Known rows, with every way that one mark hangs from another
K(A(X(G U(C T)))): [  3   2 -25   4 -15  20  10  20 -11  -3  -4 -13  21  -3   4   2  13  13]
X(U(T)): [  7   1   2   8 -12   3   3   4  -3   0   9   7   6  -9  -3  -5  -5   7]
U(T(G(C(A) X))): [ 10  15  11  -4 -24 -27  11 -24 -17  -9   5 -20  20  11  22  -6  13  -4]
A(R): [ -8 -14   7   8  23   8  -8  -2  17   6   7  25 -30 -10 -19  -3 -10  -8]
X(G U(C)): [  9   5  -7  11 -11   2   8  -1  -7  -6   8   6  14   8  17 -11  -2  -6]
T(G(C X(A(R)))): [  7  22   0  -6   8 -14  -9 -36   3   9   0  -2 -11 -12   3  -2  -9  -4]
U(C T(G(X(A(R))))): [ 19  33   0  -7  -8  -8  -5 -38 -11   8  -2  -3  -2  -8  -2 -16   1  -4]
K(A): [-12 -35 -10  13  21  14  -6  15  13   3  12  18 -22 -19 -15   2  -2 -12]
D(C(A(X(U)))): [ -3 -15  13  -7   0  -2  -2  29  -3  -8  -6   4   6  12   7  11  -4   0]
A(R X): [-12 -17   4   4  21  20  -6  17  20   4  -5  17 -29  -8 -22   7  -6   9]
T(G(C X)): [  8   6   5   8 -11 -14   9 -14  -8 -10  10  -2   5   1  26  -1   0   2]
D(C(A(R X(G)))): [ -8  -5  10 -12  11  -1 -12  16   3  -5  -8   6  -4  11  -5  14  -6  -5]
U(C(A(X(G))) T): [  4  -2   1  -1 -19   1   9   5 -10  -9  -8 -13  16  24   2  -8  15  -2]
A(X): [ -7 -26   3  10   7  17   1  26  13  -6  -2  16 -16  -1 -10   6  -4   9]
K(A(X)): [-16 -37 -13  10  20  26  -3  34  16   0  -1  11 -21 -15 -17  13   3   3]
K(A(R)): [-17 -26  -9   7  36  16 -12   6  21  12   9  21 -34 -25 -26   3  -4 -13]
X(U(C)): [  5 -12   0  13   0   4   9   0  -2  -2   9  12  -1   6  10 -15  -1  -8]
G(C(A(R)) X): [-11   1  16  -7  16 -23   3 -24   7   4   3  -5 -14   5   2  -4   1 -16]
G(C X): [  0 -10   9   9   1 -13  10 -10  -2  -4  11   4  -5   1  15  -4  -5  -1]
A(R X(G(C) U(T))): [  2  21  -9  -2 -12   6   5   0  -3   4  -7 -13  14   0   2   7  -2  26]

Rows
[ 16  31 -11  -5  -6   0  -7 -30  -6  14  -1  -1   7  -6  -8 -16  -7  -4] : X(A(R) G U(C T))
[  5  19  -5  -1 -13   7   5  -3  -5   2  -7 -12  11  -3   6   6   4  28] : A(R X(U(T(G(C)))))
[ -7  10 -24  -4   0  15   1   9   0   9  -5 -16  10 -15  -6  13   4  21] : K(A(R X(G(C) U(T))))
[ 16  -3   1  14 -19   2   8 -12 -16  -8  10   6   7  10  10 -19   9  -3] : U(C T(G))
[  0  33   8 -12  -3 -25   4 -24  -3   1   0 -18  10   0  20   1   6  -5] : T(G(C(A(R)) X(U)))
[ -5  -9  15  -1   2 -25   9 -14   0  -4   6  -7  -1  11  14  -5   3 -16] : G(C(A) X)
[-12 -22  17 -10  22   1 -11  17   7  -1  -8  13 -18   9 -12  10  -6  -7] : D(C(A(R X)))
[  6  13   0  -1 -22 -20   8 -15 -11  -3   5 -19  29  12  15  -5   5  -4] : X(G(C(A)) U(T))
[ -2  12 -25  -2  -1  23   3  12  -4   6  -6 -11   9 -10  -8   3  10  13] : K(A(R X(G U(C T))))
[ -7 -32  17  -4   8  -2  -4  26   0 -10  -4  11  -7  16  -1   9  -3  -8] : D(C(A(X)))
[  8  11   6 -12 -23  -6   0  21 -18 -11  -8 -10  31  14  11  12   0   9] : D(C(A(X(G U(T)))))
[ 16   3  -5   3 -10  -2  -1 -20  -9   9   3   2   5  -2  -3 -20  -4  -7] : X(A U(C T))
[ 15  32  -6  -6  -5   1 -16 -22   1  14  -2   2  -1 -22 -14  -3  -8   5] : X(A(R) U(T(G)))
[ -7  15   0  -6   6 -17  -1 -19   6   5   2  -9   6   7   6  -1  -2 -12] : X(G(C(A(R))) U)
[ -5   8  -2  -4  -9   2   1  22   6  -7 -10 -10  14   6   3  11   2   4] : C(A(X(G U)))
[-18 -16  10  -6  23   7  -7  13  20   4 -10   6 -25   2 -22   6   2  -6] : C(A(R X))
[  6  -6  -9   6   4  -8  -8 -22   3   4   6   6  -2   0   1  -5 -16 -11] : X(A G(C))
[  2   7  12  -1 -10 -26   8 -19  -7 -10   5 -13   9  11  24  -3   8 -12] : T(G(C(A) X))
[  3  20   7 -18  -9  -3  -7  14 -10  -3 -11  -8  19   8  -1  13  -2   9] : D(C(A(R X(G U(T)))))
[-21 -28 -12   3  33  28 -10  26  23   9  -4  14 -33 -22 -29  13   1   4] : K(A(R X))
[  7  -5  -2   7 -17  13  14  13 -10  -4  -4  -3  10   8   5  -8   8  17] : A(X(U(C T)))
